Each row comes from the steps of one walk. Every step used is in the known rows, and no mark comes twice. Write the walk behind each row, first mark first.
In the rows, 128 means zero.
Known rows
E-P: [196 137 113 150  83 119 146 170  70  47  83 115  65 120 115 167 146 129
 145 155 166 152 144 141 113 167 102  81 123 168  93 118 108 133  74 108
 155 138 124 123 121 110 162 123 174 133  31 106 140 156 114 127 128  98
 176 229  78 107 180 131 118 127 107 122 125 120 169 117 140 171 111 177
 103 172 181  82  66 201 113 156 123  92 113 187 214 136  49 121]
Q-S-U-M-K: [104 121 124 103 135 107 114 149 151 147  98  92 162  93 152 124 150 130
 146 135 138 114  73 104 148 173  82 136 159  80 133 126 111 130 137 126
 101  84 139 162 113 125 188 158  64 108 161 134 128 183 119  96 124 142
  94 113  96  92 135 118 149 116  97 138 126 120 137 113 114 168 159  87
 159 128 115 133  89 158 133 105 114 142  79 113 162  93 143 143]
F-M-K: [112 162 111 101 127 150 185 123 136  80 160 102 129 106 159 156 119 129
 145 113 126 112  86 149 113 145  87 132 105  92 146 158 127 105 117 120
  86  91  95 160 139 173 193 154  81 134 113 166 108 149 110 127 130 158
  83 134 209  72 131 108 153 138 131 133 101 150 149 133 161 190 102 102
 158 174 163 131  93 157 139 133 123  91 114 168 162 128 180 149]
K-P-Q-S-U: [ 95 107 147 161 124 108  82 106 121 189  86 145 169 167 110 121 137  94
 136 175 169 121 142 120 141 142 176 149 140 115 127 114 130 149  79 138
 217 143 145 103 119 126  72 113 117 127 204 151 155 106 142 179 141  85
 130 121 126 163 107 157 139 109 118 107 138 114  80 127  72 143 153 167
 103 106 107 143 177 143 109 102 163 136  77  55  98 153 109  99]
U-M-Q: [143 128 148 102 121 146 142 136 163  73 172 132 112 104 136 131 126 176
 109  66  86 175  73  83 116 114  89 132 152 168 149 108 113 136 200  82
  49 126  53 153 142  70 122 124 143  68  38 122  98 142 151  89 117 146
 138 117 132 116 116  79 134 143 120 194 149 146 171 130 152  62 107  86
 127 122 124 128  81  72 129 144  97 144 158 173 141 126 121 134]
Q-P-F-M: [152 166  50  92 149 129 167  82  95  58 186  92  94  99 133 122 100 129
 143 140 161 120 141 189  86 142 114 138  68 139 138 150 157 146 121 127
 129 130 186 116 188 157 104 119 137 158  58 151 128 143 104 160 176 154
 168 100 169  97  99 156 122 128 219  68 106 150 153 155 191 100 127 104
 127 194 144 119 143 155 129 106 134 123 186 185 134 134 155 138]
E-P-Q-S-U-M-K: [105 113 139 139 133  94 139 161 141 147  93 102 140  89 174 133 167 151
 152 140 131 105  92 103 144 165 104 101 155  88 122 122 104 130 126 115
  69  83 127 133 104 140 172 177  99 114 175 143 152 184 108  95 115 141
  83 131  93 120 128 112 153 105 106 147 131 114 155 110 108 180 153 102
 131 139 102 126  62 168 124 105 110 135  59 124 145  71 127 154]
S-U-M-Q: [129 123 131  82 137 137 124 142 182 106 157 136 133 126 153 126 113 172
  92  89 105 173  81  78 123 131 101 124 148 155 154 110 120 134 197  81
  59 131  57 139 142  84 118 124 140  52  96 128 111 137 148 106 120 142
 115 105 125 121 103 100 144 134 110 188 166 146 144 127 139  78 146  88
 123 117 107 157 113  82 116 130 104 165 122 134 108 129 119 109]
M-Q-S-G: [136  86 197 169  86 145 122  85  47  96 101 188 101 157 127 104  82 135
 113 134 125 137  86 124 181 110 159 103 116 176 161  99 125 128 140 196
 146 156 124 141  94 102  87  97 170 129 124 111 124  87 148  85  65  77
 188 141 114 151 123 123 110 131  68 145 114 148  89 121 105 117 131 135
 132 123 142 131 164 149 160 113 136 104 142 125 123  85 150 108]
S-U-M-K-P: [107 128 141  94 128 132 108 181 161 145 127 122 181 120 130 154 144  58
 129 129 122 122 135 137 136 109  61 152 148 104 103 163 117  87 144 103
 144  84 102 126 118 105 216 116  98 127 156  59  86 140 110 141 142 144
  27 164 131 142 148 117 100 127 130 123 140  77 170 146 123 158 131 134
 158 105 142 154  93 102 106 136 107 170 104  87 162 204 110 161]
U-M: [183 122 147  88 123 136 122 141 100  96 148  90 160  82 118 157 154 139
 139 131 162 159  85 121 134 162  79 139 177 133 139 103 117 152 154  98
  99  93  93 149 152  44 164 141 126 115  22 103  96 209 120 121 122 137
 166 158 106 124 135  97 120 147 151 152 133 120 228 150 132 128 123  83
 128 165 138 125  94 129  91 127 114 134 126 161 151 119 116 154]
K-P-F: [158 134 104 122 128 135  99 164 116 130 128 107 102 127 112 112 131  89
 111 148 138 115 171 181 110 130 152 131 102 145 112 117 149 107 115  99
 165 157 157 115 146 129 130 141 134 150  77  77 118 131 133 122 141 150
 168 126  87 132 124 147  57 146 190 104  86  94 144 152 145  81 114 167
 120 112 154 117 159 106 111 132 118 147 181 166 147 109 116 130]
Q-S-U: [121 117 111 133 106 116  72 105 107 169  91 130 156 172 117 122 124  98
 130 175 196 132 123  93 149 177 152 148 154 119 133 102 129 153  81 153
 235 143 172 138 137 135 100 120 105 112 183 143 139 125 132 175 142  75
 184 116 108 136 136 149 141 109  98 102 132 142  71 136  84 133 171 167
 114 128 128 136 214 174 112  95 152 128  85  83 130 141 114  81]
K-P: [149 127 147 129 106 158 106 145 118 116 140 143 164 147  81 157 129  56
 136 128 146 144 173 148 127  94  84 167 139 129  91 149 132 107 113 124
 198 126  97 112 130  92 167  93 142 146  79  60  68 106 123 161 131 122
  81 205 140 147 157 108  82 156 130 124 129  84 162 162 127 142  91 166
 127 128 185 128 137  85 109 135 128 132 142 106 178 224  87 136]
E-P-M-Q: [184 132 145 134  95 137 160 172 168  97 123 154  60 109 126 150 133 206
  89  53  51 167 157  95 110  92 148  68 124 180 141 111  97 135 164 104
  55 142  53 119 120 127 123 100 214 115  54 111 119 112 156 100  85 114
 157 144  92 125 166  91 150 134  86 158 140 165 127 102 132 114 102 135
 104 119 129 117  77  86 147 202 104 114 132 194 109 119  83  93]
S-U: [130 102  70 104 101 124  79 104 130 146 155 112 149 149 105 134 119  98
 121 185 185 134 133 143 150 175 134 126 134 128 147 119 130 137  80 100
 208 132 103 112 143 142 131 124 122 107 142 163 121 134 137 201 140 113
 158 146  90 112 117 149 141 126 112 125 148 122  73 102 102 140 193 144
 128 136 170 170 206 167  78 105 126 129 100 104 127 145 123  76]
K-P-Q-S-U-M: [111 116 147 118 153 103  87 154 108 174 103 108 185 109 130 136 151 120
 144 151 155 139 107  95 145 169 117 140 190 120 136 105 126 157 142 133
 141  97 131 128 128  60 115 134 116 107 145 104 120 172 118 150 143 107
 107 116  98 169 109 121 130 116 146 134 161  95 168 141  93 120 151 100
 121 139  66 143 120 128  87  96 127 172  89  82 106 124 130 138]
Q-P-F-M-K: [115 156  74 103 144 129 180  96 144  77 173 107 106  93 161 119 121 138
 131 138 125  90 119 178  97 132  93 115  86  99 136 165 138 107 121 126
  85 113 169 152 146 190 179 151  91 159 119 171 134 143 103 104 165 179
 106 106 167  67 129 136 129 123 164 105  99 141 128 121 184 149 124  96
 159 151 143 122  94 169 152 110 118 112 160 172 165 103 169 156]
P-Q-S-U: [103 108 121 164 131 113  89  92 112 185 102 138 162 171 114 115 126 121
 139 181 185 126 129 113 161 159 180 130 145 113 143 109 134 165  70 144
 206 138 150 114 118 136  71 133 120 118 196 181 169 114 135 179 134  85
 169 120  99 156 109 159 146 115 113 127 143 134  70 116  77 142 165 159
 101 117 112 141 191 171 109 105 154 107  89  75  93 121 126  91]

Write each row's walk
[109 116  96 138 111 117  85 111 116 167 100 150 138 172 124 118 109 125
 127 150 151 139 120  92 169 146 152 138 140 124 148 108 129 157 118 149
 190 148 158 140 133 129  92 112 114  82 180 155 140 101 139 140 127  92
 140  91 122 133 120 150 162 112  83 115 150 152  50 117  97 117 165 156
 110 104 118 149 204 153 130 108 157 134  91  85 131 147 112  81]	M-Q-S-U
[211 139 108 115 104 127 121  89 145 121 122 133 133  67  42 133 161 183
 134 111  91 144 204 148 111 107 116 105 158 150 126 158 101 163 108 160
 122 109 150  97 128 105 144  92 196 187  74 101 143 163 113 170 105 137
 211 164  49 137 189 110 121 139 114  92 167 147 148 112  84 129 127 128
 124 113 162 119 154 117 141 160 106  88 149 133 122 123 120 102]	Q-P-M
[147 130  90 102 118 131 116 155 146 144 146 112 100 116 122 108 139  90
 123 143 126  97 151 172 115 127 130 134 101 120 116 136 149  95 121 100
 133 146 166 138 124 163 160 159 112 158 109  90 120 128 139  99 152 164
 144 125  99 112 130 145  70 142 176 110  79  89 130 143 147 102 115 151
 137 101 152 118 137 113 125 138 112 149 173 166 150  83 112 149]	M-K-P-F
[ 89  91 183 152 166 136 147 123 167 159 136 135 181 119 132 127 143 139
 141 139 115 111 147 154 127  98 149 116 132 120 111 146 145 113 125  84
  86 110  48  82  94 122 124 153 129 139 156 144 126 131 139 166 142 165
  38 148 157 171  80 139 111 139 137 183 149  81 166 120 103 152 115 111
 115 113 124 146  94  93  96 123 129 136  90  88  72 116 128 167]	S-U-M-K-P-Q
[103 122  82 138 143  98 100 142  91 164  98 120  89 160 156 114 117 114
 116 149 150 121 126 101 133 166 160 111 104 134 139 111 126 151 100 151
 179 159 158 132 148 158  68 111 124  83 187 152 154  90 128 131 153  85
 143  79 123 133 126 150 160  99 118  90 139 151  70 114 122 116 173 158
 111 130  84 134 177 175 128 118 155 150 100 112 102 143 124  84]	E-P-F-M-Q-S-U
[165 128 139 107  92 127 145 143 181 134 116 125 143  62 125 152 161 174
 130  96  85 107 127 115 136 114 118 101 148  93 147 152 106  98 113 114
  84  99  84 155 109 173 207 158 132 178 122 132 117 164 138 118  82 158
 144 136  90 104 175 100 130 144  77 148 119 135 122 107 106 186 118 116
 160 123 157 118  99 121 145 173  95  86 114 154 130  80 146 126]	P-M-K
[128 158 103 101 155 157 172 137 147  70 212 138  71 144 165 127  90 146
  81  58  79 150 118 130 101  75 129 119  80 169 141 139 146 111 190  91
  66 159  74 131 169 135  90 106 143  92  80 137 101  86 148 102 139 155
 110  88 196 119  93 114 134 137 176 144 114 156 126 143 198  65  97 104
 117 146 103 136 115  72 134 150 132 139 193 173  98 160 133 122]	K-P-F-M-Q
[ 88 127  96 120 142 107  90 139 121 172 120 130 123 166 143 120 114 101
 110 152 146 121 131 101 152 134 165 158 108 115 141 116 144 132 120 148
 187 160 161 141 153 152  80 109 108  94 208 138 143  78 131 132 143  96
 123  74 131 145 111 150 155  97 133  88 136 142  63 135 112 104 168 152
 117 120  79 152 195 136 124 123 157 156 119  84  97 163 131  79]	K-P-F-M-Q-S-U
[152 131 109 118  92 136 146 125 180 114 125 127 140  63 113 132 156 172
 132  85  68 111 154 139 126 113  96  98 147 105 121 169 101 117 118 146
  77  93 158 136 101 169 196 140 131 174 133 124 152 169 114 117 108 177
 149 145  68  96 183 112 124 137  88 123 141 140 125  89 103 170 124 120
 163 103 148 120 111 126 165 155  87  94 136 154 160  94 142 137]	Q-P-M-K
[ 84 141 199 204 167 127 155 101  91 148  80 149 154 174 123 131 147 113
 155 133 130 118 126 109 103 106 168 155 139 115  92 123 140 139 110 167
 137 127 166 134  94 117  91 134 116 168 161 143 151 109 131 107 130 107
  95 130 206 167 118 143 138 121 142 123 104 128 145 145 121 151  56 142
 111 133 100  88  93 134 152 125 173 105 112  81 111 142 110 168]	F-M-K-P-Q-S
[123 155  81  92 139 120 190 147 116  80 149  92  74  95 188 136 126 135
 138 130 123  88 103 159 100 150 104  98  84 101 130 149 131  94 112 109
  75 112 128 153 156 193 177 168 110 146 100 162 126 150 112  99 135 162
 106 121 176  77 133 140 136 117 151 109  86 134 140 110 188 178 122 112
 150 180 137 102  74 165 138 126 118 112 137 196 156  92 161 162]	E-P-F-M-K
[107 155 150 108 137 137 143 163 146  97 141 131 153 132 133 159 134  57
 138 107 118 119 144 152 104  83  63 166 122 110 103 171 137  82 126 127
 148  96  94 135 140 140 214 107 102 158 142  83  79 110 115 145 146 152
  20 173 204 123 140 112 117 131 143 110 115 101 157 152 155 176  94 146
 157 142 159 134  88  95 126 139 119 137 135 104 171 227 127 159]	F-M-K-P
[156 131  47 116 104 133 137 102 153  95 169 125  64  98  98  68 101 165
 118 141 116 129 170 178 104 129 117 121  96 158 116 132 147 158 143 121
 110 170 236 110 142 137  85 134 140 126  66 123 177 118 137  79 177 171
 235 103  52  94 127 149  68 125 184 113 120 140 122 118 159  24 138 116
 134  85 149 114 177 125 159 124 103 133 206 204 156  83 120 138]	M-Q-P-F
[124 134 196 150 145 135 133 131 103 118  77 148 119 150 117 128 139 151
 129  89 107 160  82  56 119 120 124 161 170 153 121  90 113 164 169 166
 106 136 172 168 130  65  88 118 121 105  95 108 141 131 136  46 101  89
 164 111 135 146 146 102 146 123  98 138 126 157 152 154 133  80  73 121
 132 121  82  87 113 102 154 129 135 126 132 119 152 115 100 135]	U-M-Q-S
[174 124 140 117 115 153 148 141 180 104 147 158  92 109 111 145 122 206
  83  56  57 166 141  88 112  79 147  97 137 171 160 119 114 127 157 100
  47 146  44 135 125 118 113 104 188 113  62 124 105 108 161 109  90 134
 174 120 107 126 148  80 149 142  82 174 149 166 120 111 131  95 105 115
 117 105 134 127 121  47 152 199  97 101 147 176  96 126 110  93]	P-M-Q
[107 106 181 190 151 149 167 108 174 136 135 149 164 138 116 133 140 134
 139 135 113 106 159 163 114  89 147 121 132 120 106 144 149 116 113  84
 102 115  62  88  69 126 127 153 144 166 125 158 125 121 154 145 141 156
  64 167 169 156  97 135  95 150 129 186 125  86 172 129 115 151  90 127
 111 113 158 127  83  84 119 139 133 106 115 107 106 126 119 168]	M-K-P-Q
[129 107 183 182 143 170 152  92 135 134 143 158 161 141  96 138 143 134
 136 154 138 132 168 154 118  83 164 129 132 140  96 130 155 124 104  80
 126 131  62  70  81 106 102 144 158 162  95 133 117 126 151 186 135 139
  95 179 171 176  88 136  92 160 153 185 141  88 172 137 109 140  87 129
  91 118 159 121 110  71 106 128 135  94 127 108  89 142 100 151]	K-P-Q
[120  98 197 155 101 135 131 109  40 113 117 175  87 164 144 105  70 117
 114 123 112 125 104 141 175  92 170 103  95 178 153 107 132 116 151 196
 145 159 147 131 136 110  81  82 164 125 162  92 117  75 126  78  87  85
 148 127 142 165 105 135 103 117 118 106 108 129  93 131 126 106 129 125
 129 134 122 141 146 137 151 104 148 131 162 122  95 107 164 124]	K-P-F-M-Q-S-G
[ 97 127 211 202 170 119 137 116  91 161  56 141 172 150 119 126 163 117
 166 132 133 120 114 104 122 120 144 159 170 108 101 108 124 149 130 154
 129 114 164 139  91  84  92 147 116 168 152 113 151 140 124  94 119 110
 114 137 151 181 135 131 124 127 120 137 111 108 161 145  99 143  64 138
 126 118  89  87  98 120 147 121 157 108 100  71 112 114 104 168]	U-M-K-P-Q-S
[145 173  75  83 164 142 153 124  87  96 178  97 104 129 146 147 118  92
 120 128 148 116 142 175  73 129 126 137  74 146 134 149 164 106 119 114
 142 137 123 130 191 153 121 118 127 158  90 125  96 123 117 160 170 144
 119 113 194 114  94 142 115 141 226  92 100 123 156 170 188 116 108 121
 119 203 137 119 123 134 112 125 151 133 178 169 115 156 164 132]	K-P-F-M
[ 72 122 140 159 147 108 111 110 120 193 110 124 166 157 142 123 132 105
 145 161 157 106 129 119 129 139 168 145 124  90 131 130 137 133  99 143
 187 131 143 113 123 152  94 125 110 127 240 163 149  96 138 184 144  97
  84 108 157 159 110 150 162 104 120 110 146 122  88 115  93 163 152 147
 117 123  94 143 163 159 114  89 160 136  67  68  80 146 144 110]	F-M-K-P-Q-S-U
[116 120 109  96 141  99  83 171 133 175  96  99 107 110 156  96 145  90
 119 146 129  98 138 149 118 136 137 139 116 114 112 123 138 106 131 121
 145 139 196 139 131 159 138 155  90 133 168  93 134 127 123  88 151 153
 122  91  82 137 132 161  77 121 182  94  93  77 128 132 126 103 135 144
 140 102  95 127 125 140 124 121 116 191 143 140 133  87 135 146]	Q-S-U-M-K-P-F
[134 161  81 127 126 147 153  62 155  28 203 151 115 104  91  96  92 145
 139  92 110 159 165 160  94  93  49 140 108 165 105 164 118 162 163 159
 102 146 192  97 139 113 111  81 130 123  78 139 141 114 114 134 171 162
 162 146 153 104 133 125 139 128 149 106 178 172 146 123 174  63 125 100
 142 110 157 133 132 112 156 114 106 105 185 166 187 207  97 144]	F-M-Q-P
[113 118 118 121 118 117  68 149 144 190  90 149 153 168 127 125 119  98
 115 129 128 131 144  78 151 128 163 132 143 119 144 118 118 149 122 156
 186 146 139 128 124 129  98  99 140 106 206 118 130  90 143 155 122  87
 118  95 110 157 140 141 155 107  90 106 165 142  54 122  83 112 164 160
 120  93 105 151 193 111 129 132 147 148  91  58  92 169 127  65]	K-P-M-Q-S-U
[149  84 212 162  83 135 119 115  68 118  95 188 112 149 122 115  93 133
 104 119  85 141 124 125 186  78 175  99 122 182 149 118 118 129 149 213
 150 147 122 122  98  97 101  79 182 148 159  82 119  78 133  90  59  69
 168 145  89 180 131 113 114 124  74 128 139 130  90 127  89 119 137 138
 125 108 128 143 146 107 160 135 135 126 142 104  93 109 147 111]	K-P-M-Q-S-G
[ 97 110 151 124 147 108 128 139 160 152 118 101 170  94 161 117 160 148
 147 135 126 110  70 115 155 162 106 122 165  82 141 119 109 131 132 124
  73  90 125 142  97 127 166 175  74 116 168 155 137 182 122  98 129 147
  94 112 113 117 117 111 153 112 113 157 129 117 157 118 115 168 147  86
 145 124 104 135  92 155 118 108 116 137  75 116 133  64 143 149]	P-Q-S-U-M-K
[119 156  86  89 154 133 185 121 145  96 176  96 104  93 174 142 122 140
 140 117 134  93  97 160  98 153 108 125  77  92 143 154 138  92 120 108
  78 102 120 161 153 198 180 169  86 142 109 170 127 145 119  96 139 167
 110 107 188  76 113 130 123 130 161 123  85 134 135 136 184 156 120 101
 159 170 139 120 103 161 145 124 125 107 152 183 146  91 182 151]	P-F-M-K
[ 99 133  87 122 140 107  94 119 108 173 124 131 115 157 147 115 105 120
 119 153 146 127 118  97 136 169 169 147 115 124 152 105 135 149 121 145
 182 154 160 134 149 151  74 118 113  84 190 154 147  86 136 150 140  92
 150  69 131 128 111 164 158 112 128  98 134 151  56 123 114  99 162 150
 106 122  99 137 197 152 123  92 151 144 109 103  95 136 134  76]	P-F-M-Q-S-U
